(in the rows, 128 means zero)
Known rows, with every step that occurs:
mikir-nopi-sifab-lonizas: [139 165 143  60 157  49 104 124  95 107  92 159 114  94 114 149 138 135
 139 104 145 138 137]
burufa-suti-popo-lonizas-sifab-nuda: [136 118 146  54  84 102 189 143 161 124 137 171 108 122  25 173 103 132
 139  65 123 122 107]
nopi-mikir: [107 115 133 119 165 125 136 131 180 114 121 134 100 118 133 127 136 179
 143 126 109 134 121]
lonizas-sifab-nopi-mikir: [134 116 121  85 153  92 154 102 175 100 120 145  98  58  98 122 128 185
 156  87  99 153 103]
nopi-sifab-nuda: [174 162 154  82 118  93 127 136 129 101 135 127 120  85 119 132 139 161
 123  90 113 127 110]
nuda-sifab-nopi-mikir: [147 105 169  68 127  87 193 108 137 131 137 135 115 145 126 112 120 175
 137 107 122 146 102]
sifab-lonizas-popo-suti: [129 152 129  80 118 117 155 143 132 125 158 104 121  84  81 135 119 170
 148 121 148 115 142]
popo-lonizas-sifab: [118 139 127 126 113 114 113 124 172  82 106 127  85 125  75 135  99 152
 116  86 111 141 104]
mikir-nopi-sifab-lonizas-popo-suti: [133 165 135  50 143  45 131 125 104 101 117 148 121  89 100 154 139 163
 134  74 126 135 141]
suti-popo-lonizas-sifab: [105 141 127  98 113 100 171 121 162  96 131 156 101 115  40 149 108 164
 133  82 120 137 115]
seni-lonizas-sifab: [139 139  98 129 122 119 121 146 167  92  95 125 107 109  84 147 146 148
 141 138 100 144 163]
suti-popo-lonizas-sifab-nuda-mikir-nopi: [ 93 116 131  78  77  64 200 112 140 111 127 150 106 105  39 137 125 159
 133  49 132 135 105]
nopi-mikir-nuda-sifab-lonizas-popo-suti-burufa: [ 90 108 138  64 143  68 174 143 167 135 182 121 100 132 109 118 146 222
 142  76  95 124 128]
nopi-mikir-nuda-sifab-lonizas: [ 93  92 144  82 163  70 139 131 161 132 149 132  86 136 141 109 136 193
 145 118 120 123 123]
nuda-sifab-lonizas-popo-suti: [144 137 161  76  88  98 188 128 120 129 170 107 120 150  95 122 124 168
 129 113 126 117 132]
nuda-mikir-nopi: [ 91  90 136 118  97  82 169  92 101 144 111 131 130 156 140 120 161 129
 119  82 136 140 121]
seni-lonizas: [137 139 110 126 126 133 124 163 143 116  93 116 122 135 105 147 135 137
 139 160 136 138 167]
seni-lonizas-sifab-nopi: [152 135 104  96 127 106 140 139 155  99  90 126 113  82  78 143 133 155
 152 130 123 155 151]
seni-lonizas-popo: [137 145  93 145 126 106 145 162 144  94 115 114 125  93  89 151 153 167
 139 149 115 136 182]
seni-lonizas-sifab-nopi-mikir: [141 128 106  92 146 103 143 141 180  93  88 129  98  79  80 143 136 182
 160 128 114 159 149]
suti-popo-lonizas-sifab-nopi-mikir-nuda: [ 87 114 123  64 144  60 179 119 175 101 135 163  89  89  49 139 104 200
 148  59 127 144 103]
nopi-sifab-lonizas-popo-suti-burufa: [160 202 154  55 135  96 144 145 136  98 153 123 117  89  75 154 145 199
 137  84 116 133 134]
sifab-lonizas: [134 151 140  88 133 126 118 143 118 137 121 117 112  99 102 128 115 130
 153 159 177 120 136]
nopi-sifab-lonizas-popo: [164 190 149  86 155  80 123 135 132  80 134 133 104  67  98 149 144 193
 140 118 125 130 137]
burufa-suti-popo-lonizas-sifab-nuda-mikir: [125 102 155  58  63 104 212 128 162 131 139 162 106 142  31 166 118 142
 135  49 125 126  99]

Rows:
[106 100 136  72 111  57 161 128 115 144 189 113 117 146 124 111 128 171
 125  86 122 110 132] => mikir-nuda-sifab-lonizas-popo-suti
[126 112 151  36 126  97 197 130 185 118 122 186  94 122  30 178  98 166
 154  61 125 141 101] => burufa-suti-popo-lonizas-sifab-nopi-mikir
[109 114 132 103  72  77 145 116 147  99 104 116  90 107  70 121 118 146
 117  53 124 139  93] => popo-lonizas-sifab-nuda-mikir-nopi
[159 184 153  65 141  94 135 134 142  88 146 124 108  89  92 151 133 199
 135  94 121 129 132] => nopi-sifab-lonizas-popo-suti
[135 157 124 107 134 100 140 144 120 116 142 113 114  56  88 132 131 163
 154 148 155 117 149] => sifab-lonizas-popo
[124 112  95  87 155  78 133 140 178  99  98 131  95  77  92 136 136 186
 158 115 112 153 149] => seni-lonizas-sifab-nopi-mikir-nuda
[131 113 139  70 167 104 162 120 153 129 114 136 114  79 122 122 113 179
 159 111 145 150 105] => sifab-nopi-mikir
[114 129 147  94 113  49 169  97 104 112 116 131 115 112 120 133 171 175
 128  74 131 142 130] => nuda-mikir-nopi-sifab-lonizas-popo
[117  92 136  95  62  79 179 117  94 153 128 108 136 102 122 105 153 124
 127  78 148 124 109] => sifab-nuda-mikir-nopi
[115 136 131  74 116  89 185 117 154 101 128 158 106  93  34 147  98 168
 143  75 138 145 105] => suti-popo-lonizas-sifab-nopi
[ 89  92 138  71 150  66 166 132 172 126 173 121  92 133 127 113 136 219
 140  86 100 121 126] => nopi-mikir-nuda-sifab-lonizas-popo-suti
[111 113 153 102 113  66 158  90 109 119 108 140 121 154 143 131 169 154
 115  64 121 148 118] => nuda-mikir-nopi-sifab
[ 80  88 117 111 181  84 119 132 172 127 139 138  95 117 152 116 138 187
 141 105 107 128 124] => nopi-mikir-nuda
[ 90  82 137 101 161  71 144 124 166 128 152 137  93 153 156 108 140 191
 131 100  94 129 119] => nopi-mikir-nuda-sifab
[130 168 131  72 111 118 166 154 127 134 164 101 129  84  63 138 132 171
 150 110 144 118 144] => sifab-lonizas-popo-suti-burufa
[146 147 135  69 127  41 122 125  93 109 105 153 129  82 120 139 145 131
 127  76 121 135 124] => mikir-nopi-sifab-nuda
[112 100 141  82 124  61 133 128 105 150 161 125 109 151 138 106 126 145
 130 116 142 114 128] => mikir-nuda-sifab-lonizas
[131 136 132  94 117 100 132 117 162  91 101 129  91  98  69 132  85 158
 127  76 133 151  92] => popo-lonizas-sifab-nopi
[148 142 155  96 102  84 175 127 111 121 159 117 115 127 100 119 134 163
 133 136 131 119 136] => nuda-sifab-lonizas-popo
[119 118 138 114  68 107 148 121 166  98 118 104  87 114  71 117 112 158
 116  63 123 135  89] => popo-lonizas-sifab-nuda-mikir
[134 114 144  69 113 119 189 136 138 148 143 182 133 150  67 177 124 120
 145  97 128 122 128] => burufa-suti-popo
[114 125 160  82 113  66 153  95 104 125 103 134 113 139 129 131 161 154
 127  80 146 144 121] => nuda-mikir-nopi-sifab-lonizas
[139 118 109 117  77 112 155 142 159 107 107 103 108  98  80 129 159 157
 139 115 112 139 147] => seni-lonizas-sifab-nuda-mikir
[110  90 127  64 177  71 150 121 146 138 128 139 111  77 137 113 115 185
 157  94 145 145 106] => sifab-nopi-mikir-nuda
[110 140 152  63  95  64 190 108 110 128 136 123 128 135  96 140 173 182
 125  38 122 143 125] => nuda-mikir-nopi-sifab-lonizas-popo-suti-burufa
[119 130 115 117 108 117 173 129 144 113 173 110 140 111 102 137 132 177
 121  79  93 122 136] => lonizas-popo-suti
[111 105 131  93 126  45 148 128 105 136 176 123 112 124 128 108 137 165
 129 107 128 111 136] => mikir-nuda-sifab-lonizas-popo
[110  94 140  32 136  72 188 132 180 125 133 187  92 119  42 171  99 172
 152  48 123 137 102] => burufa-suti-popo-lonizas-sifab-nopi-mikir-nuda
